What can hang from each mark:
fivu: devu
zegavir: novar
gosu: tifu
pozu: neli tifu
novar: fivu
neli: gosu sekal
devu: fivu sekal
tifu: zegavir
sekal: devu neli

Every row comes from one small tree of marks. The marks that hang from a mark follow it in brackets, in alphabetical order. Every link used is in the known rows. Which tree was each row made from?
Known rows:
devu{fivu sekal}: [-2.79 -2.04  2.37  1.05 -1.97  1.30 -2.78  0.78 -0.58 -0.52 -0.49  2.35
 -2.62 -0.71  1.27  2.45  1.89 -1.29  0.60  1.32  2.19 -0.86 -1.59 -1.07
  4.09  0.51 -1.62]
novar{fivu{devu{sekal{neli{gosu{tifu}}}}}}: [-1.23 -1.92 -2.01  2.07 -3.62  1.57  0.82  4.24  1.20 -0.59  3.57 -1.80
 -3.06  2.12  0.86  1.08  0.33  0.56 -1.93  1.56 -3.92 -3.56 -2.57 -0.03
  0.76  1.05 -0.46]
tifu{zegavir{novar{fivu{devu{sekal{neli}}}}}}: [-2.01 -3.99 -1.71  0.23 -5.24  2.27 -0.35  4.30  4.20 -0.45  2.19  1.67
 -0.56 -0.60  3.84  1.32 -0.78  2.72  1.83 -0.75 -3.24 -2.49 -0.36 -0.35
  2.94  1.93 -0.55]
novar{fivu{devu{sekal{neli{gosu}}}}}: [-1.75 -1.71 -1.63  0.30 -2.42  1.67  0.64  2.86  2.04  0.61  2.28 -0.90
 -1.97 -0.33  0.41 -0.52  0.84  0.21 -2.19  0.51 -1.77 -2.75 -2.17 -1.36
 -1.43 -0.15  0.61]
tifu{zegavir{novar{fivu{devu{sekal}}}}}: [-1.89 -4.16 -0.74  2.08 -3.96  1.74 -0.59  4.81  3.29 -0.48  2.55  1.43
 -0.66  0.77  1.78  2.29 -0.18  1.36  1.62 -1.43 -2.55 -2.98 -1.09 -0.86
  3.61  4.12  1.24]
tifu{zegavir}: [-0.23 -1.14 -0.26  0.18 -1.23 -0.68  1.17  0.77  1.66 -1.75  0.88 -0.02
  0.00 -1.25  0.48  0.41  0.86  0.35  2.31 -2.14 -0.05 -0.49  0.60 -0.28
  2.46 -0.49 -0.32]
zegavir{novar{fivu{devu}}}: [-0.72 -1.64 -0.84  1.38 -2.63  1.24  0.81  3.99  2.18  2.25  2.09  0.65
  1.97  2.71  0.25  1.93 -1.42  1.68 -0.13 -0.42 -2.95 -1.38 -1.20  0.03
 -0.25  2.97  1.98]
devu{fivu sekal{neli}}: [-2.82 -1.74  1.53 -0.60 -3.58  1.37 -2.66  0.55  0.40 -0.33 -1.22  2.68
 -2.44 -2.02  2.80  0.84  1.55 -0.12  0.93  2.44  0.17 -1.52 -1.05 -0.27
  3.04 -1.35 -2.85]
pozu{neli{sekal{devu{fivu}}} tifu{zegavir{novar}}}: [-0.51 -3.99 -0.33 -1.91 -8.84  2.85  2.66 -0.62  2.78 -3.03 -4.16  2.35
  1.71 -2.01 -0.49  1.02 -0.69  6.34  3.77  0.74 -3.96 -3.61 -1.15 -0.47
  5.86 -1.86 -4.96]
neli{gosu{tifu} sekal{devu}}: [-1.58 -0.86  0.65  0.40 -1.99  2.77  2.65 -1.57  1.36 -1.42 -0.81 -3.64
  0.50  0.78 -3.60 -3.11 -0.68  1.88  0.27  3.13 -3.10 -2.51 -0.47  0.70
  1.29 -2.02 -2.84]
gosu{tifu{zegavir{novar{fivu}}}}: [ 0.61 -2.19 -1.31  2.43 -3.56  1.05  0.60  3.97  2.26 -1.22  4.00 -0.78
  1.92  0.91  1.54  2.13 -0.93  2.59  2.71 -2.03 -3.57 -1.18  1.82 -0.55
  5.48  1.26  0.66]
pozu{neli{gosu{tifu{zegavir}} sekal{devu{fivu}}}}: [-2.74 -2.30  1.47 -0.07 -5.86  2.10  2.79 -0.40  3.13 -3.72 -2.03 -1.56
  0.06 -2.03 -2.72  0.94  1.30  2.94  2.31  1.32 -4.43 -4.79 -1.24 -0.82
  5.16 -3.83 -4.92]
neli{gosu{tifu{zegavir{novar}}} sekal{devu{fivu}}}: [-3.76 -3.76  2.15  0.71 -5.08  3.88  1.48  1.08  3.66 -0.64 -1.53 -0.22
  3.40  0.02 -3.78  0.38  0.72  3.51  3.25  1.53 -2.24 -3.68  1.73  0.24
  6.40 -2.80 -4.31]
zegavir{novar{fivu{devu{sekal{neli}}}}}: [-1.51 -3.30 -1.57  0.32 -4.56  3.11 -1.06  3.28  2.21  1.08  1.25  2.00
 -0.45  0.92  3.08  0.77 -1.40  2.21 -0.04  1.00 -3.60 -2.40 -0.81  0.01
  0.58  2.24 -0.18]
pozu{neli{gosu sekal{devu{fivu}}} tifu{zegavir}}: [-1.22 -2.38 -0.25 -1.87 -7.07  1.48  5.09 -0.63  2.18 -3.41 -3.45 -0.90
  0.38 -2.69 -4.14 -0.55  0.74  3.82  2.52  0.07 -1.87 -3.89 -2.18 -1.49
  4.10 -4.58 -3.34]
zegavir{novar{fivu}}: [ 0.58 -1.47 -0.81  0.92 -1.66  1.78 -0.17  2.08  0.55  1.94  1.92  0.62
  3.63  0.12  0.16  0.00 -2.03  1.59 -0.08 -1.62 -1.51 -0.29  1.68 -0.76
  1.10  0.27  2.25]
sekal{devu neli{gosu}}: [-0.12 -1.66 -1.14 -2.83 -3.09  0.40  2.51 -1.70  2.18  0.75 -1.49 -1.59
  0.99 -1.06 -2.23 -2.08  0.82  2.69 -0.86  2.56 -2.42 -0.96  2.98  0.25
 -2.95 -6.35 -2.33]
fivu{devu{sekal{neli}}}: [-1.68 -2.02 -0.39 -0.09 -2.49  1.02 -0.99  0.97  1.98 -1.11 -0.74  1.46
 -3.85  0.64  2.89  0.14  0.48  0.43 -0.64  2.57 -2.36 -2.78 -2.08  0.99
 -0.50  2.14 -1.75]
zegavir{novar{fivu{devu{sekal}}}}: [-1.08 -3.53 -0.47  1.72 -3.27  2.33 -1.01  3.73  1.40  1.05  1.98  1.66
 -0.73  2.06  1.68  1.44 -0.65  0.72 -0.26  0.77 -2.48 -2.22 -2.07 -0.94
  1.83  4.26  1.13]
gosu{tifu}: [ 0.22 -0.13 -0.01  1.69 -0.86 -0.19  0.60  0.89  0.00 -1.67  1.93 -1.22
 -1.08  2.04  0.29  1.11 -0.32  0.55  0.06  1.15 -1.78 -0.76 -0.80  0.46
  2.17  1.32 -1.06]

Write each row's tree:
[-0.03 -3.12 -2.63  1.11 -5.01  1.97  2.17  5.30  5.10 -0.35  4.11 -1.64
  2.42  1.99 -0.01  1.53 -0.18  3.60  0.85 -1.51 -4.45 -3.16  1.02 -0.40
  2.32 -0.16 -0.19] => sekal{neli{gosu{tifu{zegavir{novar{fivu{devu}}}}}}}
[-3.22 -0.78  2.40  1.13 -2.80  2.95  2.06 -0.16  1.25 -0.19 -1.21 -1.59
  0.47  0.90 -2.94  0.04  1.29  1.73  0.38  3.76 -2.08 -2.94 -1.21  0.79
  3.70 -2.63 -3.37] => neli{gosu{tifu} sekal{devu{fivu}}}
[-1.86 -2.75 -0.73 -0.87 -2.54  1.81 -0.52  1.34  2.11 -0.19 -0.34 -0.33
 -2.54 -0.13 -1.15 -1.27  1.28 -0.47 -1.45  1.29 -0.51 -2.18 -1.32 -0.27
 -1.00 -0.22 -1.98] => fivu{devu{sekal{neli{gosu}}}}
[-2.96 -2.39  1.25  0.96 -4.08  2.00 -1.49  1.81  0.30 -1.97  0.05  0.08
 -2.29 -0.49  0.16  1.68  2.53 -0.17 -0.15  1.94  0.43 -2.07 -0.31 -1.04
  4.23 -1.84 -3.75] => devu{fivu sekal{neli{gosu{tifu}}}}
[-4.04 -1.64  1.95  0.78 -3.22  2.11  2.70  0.45  3.15 -2.39 -0.18 -1.70
 -0.32  0.46 -3.29  0.24  2.19  2.21  2.95  1.71 -2.10 -3.51 -0.08  0.49
  5.65 -2.80 -3.47] => neli{gosu{tifu{zegavir}} sekal{devu{fivu}}}
[-3.81 -0.34  2.75 -0.39 -2.09  2.15  1.02 -1.33  1.40  0.23 -2.24  0.99
  0.16 -0.37 -0.65 -0.19  0.37  2.08  1.73  3.80 -1.81 -2.27 -1.72  1.40
  1.52 -2.10 -2.90] => neli{sekal{devu{fivu}}}
[ 0.54 -4.19 -1.96 -0.47 -6.66  1.36  3.74  2.13  3.87 -0.06  2.29 -2.54
  3.39 -0.28 -0.65 -0.07 -0.41  5.41  1.88  0.32 -6.25 -2.78  4.48 -0.56
  2.73 -4.54 -1.26] => sekal{devu neli{gosu{tifu{zegavir{novar{fivu}}}}}}
[-0.81 -3.26 -1.14  0.85 -3.64  1.15 -0.02  1.48  1.90 -3.40  1.40 -1.99
 -2.60 -2.25 -0.11 -0.87  1.71  0.45  1.53 -0.41 -0.97 -1.98  1.47 -0.75
  4.09 -1.42 -2.98] => devu{sekal{neli{gosu{tifu{zegavir}}}}}
[-2.10 -2.19 -0.38  2.38 -2.65  3.90  2.45  4.62  4.05 -0.59  3.22 -2.04
  2.45  2.15 -2.55 -0.39 -1.16  2.46  1.75 -1.97 -3.42 -3.99 -1.45  0.05
  3.81  1.98  0.22] => neli{gosu{tifu{zegavir{novar{fivu{devu}}}}} sekal}
[-1.92 -2.12  0.18 -0.69 -5.76  0.00  2.48  1.39  3.85 -1.98 -0.06 -1.04
  0.06 -0.44 -0.87  1.72  2.56  3.79  2.09  2.23 -3.13 -3.06  1.76  0.13
  3.88 -5.83 -4.12] => sekal{devu{fivu} neli{gosu{tifu{zegavir}}}}
[-1.96 -3.03 -0.37  1.09 -4.56  3.76  3.12  1.76  3.16 -0.52  1.65 -2.81
  3.64 -0.35 -3.00 -1.70 -1.71  4.44  2.45 -0.56 -4.68 -3.22  2.70  0.05
  4.16 -2.43 -0.90] => neli{gosu{tifu{zegavir{novar{fivu}}}} sekal{devu}}
[-1.32 -1.30  0.92 -1.96 -3.79  0.37  0.70 -0.23  2.07  0.78 -1.74  1.87
 -0.45 -0.05  1.50  1.52  0.86  2.95  1.02  4.41 -2.77 -1.65  0.83  1.10
  0.75 -4.60 -3.24] => sekal{devu{fivu} neli}
[-3.28 -3.09  1.75 -0.54 -3.55  1.96 -2.46  0.92  0.55 -0.29 -1.09  1.54
 -1.26 -3.14 -0.36  0.17  2.57 -0.59 -0.31  0.99  2.41 -1.24  0.22 -1.24
  1.74 -3.30 -2.93] => devu{fivu sekal{neli{gosu}}}
[-2.59 -1.11  0.82 -0.90 -0.85  2.40  2.09 -2.76  1.31  0.50 -2.63 -2.01
  1.96 -1.36 -4.20 -4.32 -0.24  1.51 -0.40  2.07 -1.56 -1.70  0.98  0.25
 -1.11 -3.06 -2.31] => neli{gosu sekal{devu}}
[-1.17 -4.29 -1.96  2.26 -6.00  2.45 -0.07  5.55  3.87 -1.95  3.50  0.48
 -2.09  2.18  4.09  2.59 -1.07  3.29  2.10  0.25 -5.64 -3.50 -0.62  0.32
  5.00  2.98 -1.28] => gosu{tifu{zegavir{novar{fivu{devu{sekal{neli}}}}}}}
[-1.26 -1.79  0.71 -0.65 -4.61  0.89  2.09  0.26  2.38 -0.47 -0.58 -0.80
 -0.15  1.21 -1.19  1.47  1.62  2.82  0.05  4.51 -3.16 -2.48  1.64 -0.27
  2.14 -5.42 -4.08] => sekal{devu{fivu} neli{gosu{tifu}}}
[ 0.43 -0.66 -1.55 -0.15 -2.19  0.90  0.89  0.87  0.85 -0.93  0.47 -2.32
  1.11  0.29 -0.68 -0.50  0.12  0.87 -0.58  0.31 -1.62 -1.01  1.24  0.02
  0.38 -2.44 -2.38] => sekal{neli{gosu{tifu}}}
[-4.29 -1.32  2.67 -1.44 -1.84  2.62  1.40 -1.36  1.71  0.49 -2.70 -0.45
  1.69 -1.21 -4.08 -1.44  1.15  0.61  0.53  1.98 -0.21 -2.17  0.05  0.64
  0.90 -3.79 -2.67] => neli{gosu sekal{devu{fivu}}}
[-1.36 -2.48 -0.82  1.36 -2.66  1.61 -0.03  2.55  1.65 -1.92  1.21 -1.43
 -4.04  2.32 -0.17  0.50  1.11  0.31 -1.68  2.90 -2.43 -3.03 -2.45 -0.15
  1.18  1.05 -3.27] => fivu{devu{sekal{neli{gosu{tifu}}}}}
[-1.73 -4.92 -0.97  3.25 -4.15  1.98  0.64  5.83  3.44 -1.72  4.17 -1.27
 -0.19  2.07 -1.10  2.33  0.86  1.01  0.91 -1.75 -2.43 -3.38 -0.83 -1.82
  5.16  3.75  0.88] => neli{gosu{tifu{zegavir{novar{fivu{devu{sekal}}}}}}}
[ 2.00 -1.39 -1.28  0.42 -3.21  0.28  1.33  0.30  0.10 -2.91 -0.07 -1.75
  0.09 -0.19 -2.84  0.79 -0.10  0.05 -1.45 -0.36 -2.38 -1.71 -0.10 -1.98
  0.94 -0.58 -1.52] => pozu{neli{gosu{tifu}}}
[-2.08 -3.36 -0.80  1.14 -3.94  0.69  1.01  3.33  3.19 -3.72  1.94 -1.41
 -3.61  0.82  0.28  0.84  1.68  1.06  0.79  0.26 -2.48 -3.48 -1.30 -0.55
  3.05  0.90 -3.20] => fivu{devu{sekal{neli{gosu{tifu{zegavir}}}}}}
[-2.04 -1.10  0.21  1.28 -0.73  2.24  1.72  1.15  1.73 -2.38  0.95 -2.94
  0.89 -1.32 -2.85 -1.84 -0.09  0.53  2.32 -2.26 -0.69 -2.05 -0.01  0.18
  3.67 -0.52 -1.85] => neli{gosu{tifu{zegavir}} sekal}
[-1.34 -5.02 -0.75  0.03 -5.72  2.36 -1.64  2.25  2.25 -1.95  0.54 -0.35
  0.58 -1.58 -0.52 -0.72  0.41  2.14  2.12 -1.08 -1.54 -1.73  3.34 -1.30
  5.14 -1.62 -3.72] => devu{sekal{neli{gosu{tifu{zegavir{novar}}}}}}
[ 0.90 -3.00 -2.27 -1.24 -6.29  3.15  2.21  0.04  1.35 -3.14 -2.44  0.77
  2.07 -2.36 -1.00 -1.73 -2.90  4.41  2.93 -3.04 -2.61 -1.70 -0.81 -0.60
  4.54  0.10 -2.89] => pozu{neli{sekal} tifu{zegavir{novar}}}
[ 0.24 -1.86 -2.35 -1.81 -6.10  1.73  5.84 -2.51  1.79 -4.27 -2.92 -2.44
  0.83 -2.35 -3.66 -2.79 -0.57  4.50  1.42 -0.66 -3.63 -3.61 -1.23 -0.81
  1.97 -3.90 -2.97] => pozu{neli{gosu sekal{devu}} tifu{zegavir}}
